Known rows, with every way that one mark hangs from another:
[J166 J30 J614]: [ -5 -20 -15   2   0 -14   4  -1  -6  10  10   6   5  -3   4  -7   6   7
   4]
[J648 [J79 [J941 [J30 [J166 [J614 J622]]] J151]]]: [  5  -5 -17  17 -43 -52   9   6   4  -3  -3  23  37  -8 -21 -17 -16  -4
  -2]
[J503 [J166 J30]]: [ -9 -17  -8   2  12  -8 -11   8   7   3  -1   5   1   0   1 -10  14   6
   3]
[J622 J614]: [-1  1 -2 12  0 -5  5 13  3 -4 12 -6  7 -1 -4  1 -3 -1  2]
[J79 J648 [J941 [J30 [J166 J503]] J151]]: [ 12  -3 -12  24 -36 -24 -13   9  12 -20 -13  15  29  -8 -37  -8  -9 -13
  -6]
[J79 J648 [J941 J151]]: [-13  13   1   8 -13   7   6  11  16  -2   7   7  22  -2 -22   3 -13  -7
  -5]
[J151 [J941 [J30 [J166 J614]]]]: [ 23 -17 -19  16 -34 -37  -6  -4 -11 -16 -13  15   4 -20  -5  -3   9   3
  -2]
[J503 [J166 [J614 J622]]]: [-12  -6 -17   6  12 -33   3   8  -4   5   6   3  15  -4   3 -19  14   4
  12]
[J79 J648]: [-2  4 -1 -2  7 12  1 -1  6 -3  6 -6  5 -5 -3  7 -2 -3 -6]
[J30 [J166 J503 [J614 J622]]]: [ 10 -13 -28  22 -14 -42  -2   4 -10   0  -5   8  16  -6  -4 -18   4  -9
  14]
[J648 [J79 [J941 [J30 [J166 J503 J614]]]]]: [ 20 -19  -7   9 -39 -50 -11   0   8   3   0  14  19 -12 -15  -9  -2  -4
 -13]
[J648 [J79 [J941 [J30 J166] J151]]]: [  8  -5  -2  11 -43 -26  -2   3  15  -9 -11  19  23  -4 -25  -5 -15  -4
 -13]
[J648 J79]: [  0  -3   8  -6   2   0   4  -5  10  13   5   0   2  -3   4   0  -5   0
 -14]
[J941 [J30 [J166 J614]] [J79 J648] J151]: [  4 -11 -18  21 -18 -11  -6 -11  -4 -22   3   9  41  -6 -16  -2  -2   4
 -12]
[J151 [J941 [J79 J648]]]: [  9   8   5  11  -3  24  -6  -2   4   1  15   0  14 -12   3  14  -8   1
 -20]
[J648 [J79 [J941 [J30 J166]]]]: [ 19  -5   4  -1 -38 -27  -9   0  11  -8  -4  12  13  -8 -12   6 -14  -3
 -14]
[J503 J166]: [-8 -5 -1  0 12 -8 -9  5  8  0 -3  0  1  0 -2 -7 15  4  1]
[J503 [J166 J30 [J614 J622]]]: [-12 -17 -24   8  12 -33   2  11  -4  10   8   9  15  -3   5 -22  13   7
  15]
[J30 J166]: [  8  -8 -10   7 -14  -6  -7  -1   0 -12 -11   3   0  -1  -3   4   0  -4
   4]
[J79 J648 [J941 [J30 [J166 J503 J614]] J151]]: [  7 -10 -20  24 -36 -37  -7   5   7 -15  -5  16  34 -12 -34 -12  -2  -7
  -5]
[J151 [J941 [J30 [J166 J503 [J614 J622]]] J79]]: [ 32 -11 -23  35 -33 -46 -14  -1 -18  -6  -2  16  29 -16  -3 -15  -1  -2
  -3]

Rows:
[-13 -25 -17   2  11 -21  -4   5   1   7   8   7   6  -3   3 -13  21  10
   6] -> [J503 [J166 J30 J614]]
[  7   9   6  -5 -19  -9  -4   5   8 -11   8   3  15  -9 -15   9 -13  -2
 -11] -> [J79 J648 [J941 J30]]
[ 29 -15 -16  28 -25 -21 -19  -8  -6 -11   3   9  26 -21  -7  -1   5  -1
 -17] -> [J151 [J941 [J30 [J166 J503 J614]] [J79 J648]]]
[  4 -12 -10  11 -43 -40   3   0  10  -5  -4  21  28  -8 -22  -8  -8   0
 -11] -> [J648 [J79 [J941 [J30 [J166 J614]] J151]]]
[  2 -16 -25  18   0 -35   4   8 -11  17   6  10  15  -4   2 -25   2  -3
  11] -> [J166 J30 J503 [J614 J622]]
[  1  -5 -18  13 -36 -28   1   4   5 -20  -2  16  31 -11 -28  -1  -5  -2
  -3] -> [J79 J648 [J941 [J30 [J166 J614]] J151]]
[ 27  -2  -6  18 -25   2 -17  -8  -2 -22  -2   7  20 -16  -5  14  -7   0
 -19] -> [J151 [J941 [J30 J166] [J79 J648]]]
[-10   6   9   5 -20  -4   9   7  20  13   6  13  18   0 -16  -5 -16  -3
 -14] -> [J648 [J79 [J941 J151]]]
[ 26  -6 -21  25 -33 -37  -7  -3 -19 -12   0  16  27 -15   3  -4  -5   4
  -2] -> [J151 [J941 [J30 [J166 [J614 J622]]] J79]]
[ 21  -7 -21  20 -40 -62  -8  11  -8  -7  -3  17  25 -10 -17 -17  -5  -8
   9] -> [J79 [J941 [J30 [J166 J503 [J614 J622]]]]]
[ 12   4   5   3  -1   9 -10  -9  -2 -13  13  -3  24  -4  -3   8  -9   5
 -19] -> [J941 J30 [J79 J648]]
[  6   3 -10  14 -35 -15  -6   7  11 -25 -10  14  27  -7 -31   2 -13  -7
  -6] -> [J79 J648 [J941 [J30 J166] J151]]
[  0   5   0  10 -30 -20   0   9   5 -10  -5  17  20  -1 -24  -8 -11   0
  -5] -> [J79 [J941 J30 J151]]
[  6 -14 -18  24 -26 -23  -7 -10 -11 -18  -3  15  35  -1 -13  -9   1   8
  -5] -> [J941 [J30 [J166 J614]] J79 J151]
[ -4 -11 -22   7   0 -26  10   6 -12  11  10   9  13  -4   7 -15  -2   3
  13] -> [J166 J30 [J614 J622]]
[ 11 -18 -12  21 -44 -49  -4   2  11   1  -7  22  30  -9 -27 -19  -3  -5
 -12] -> [J648 [J79 [J941 [J30 [J166 J503 J614]] J151]]]
[  1   2   8   5 -30 -20   4   3  16   2   0  18  22  -3 -22  -9 -17   0
 -18] -> [J648 [J79 [J941 J30 J151]]]
[  1 -25 -18  12   0 -23  -2   2  -6  15   6   8   6  -5   0 -18  10   2
   3] -> [J166 J30 J503 J614]
[ 15 -10  -4  21 -43 -36 -10   5  16  -4 -15  21  25  -6 -30 -15 -11  -9
 -15] -> [J648 [J79 [J941 [J30 [J166 J503]] J151]]]
[ -2  10   0   7 -23  -8   1   7  11 -13   1  11  25  -6 -27  -1 -14  -3
 -11] -> [J79 J648 [J941 J30 J151]]
[ 22   1   4  13 -21  -5 -11  -5  -8  -6   2  10  13 -11   1   3  -5   8
 -17] -> [J151 [J941 J30 J79]]
[  3  -5 -17  16   0 -35   5   5 -10  12   6   4  15  -5  -1 -23   3  -5
  10] -> [J166 J503 [J614 J622]]
[ 29  -6  -6  20 -33 -11 -19  -6  -9 -19  -8  13  14 -12  -2   8  -4   3
 -13] -> [J151 [J941 [J30 J166] J79]]
[ 25  -9  -7  19 -14  -7 -24  -8  -1 -19  -1   1  27  -6 -12   2  -4  -5
 -15] -> [J941 [J30 [J166 J503]] [J79 J648]]
[ 22  -3  -6  12 -32 -25 -20   7   8 -17  -6   7  18 -12 -25   2  -7 -11
  -7] -> [J79 J648 [J941 [J30 [J166 J503]]]]
[ 10 -23 -26  28 -26 -45  -7  -3  -6 -14 -20  17  23  -7 -24 -25  11  -2
   2] -> [J941 [J30 [J166 J503 J614]] J151]
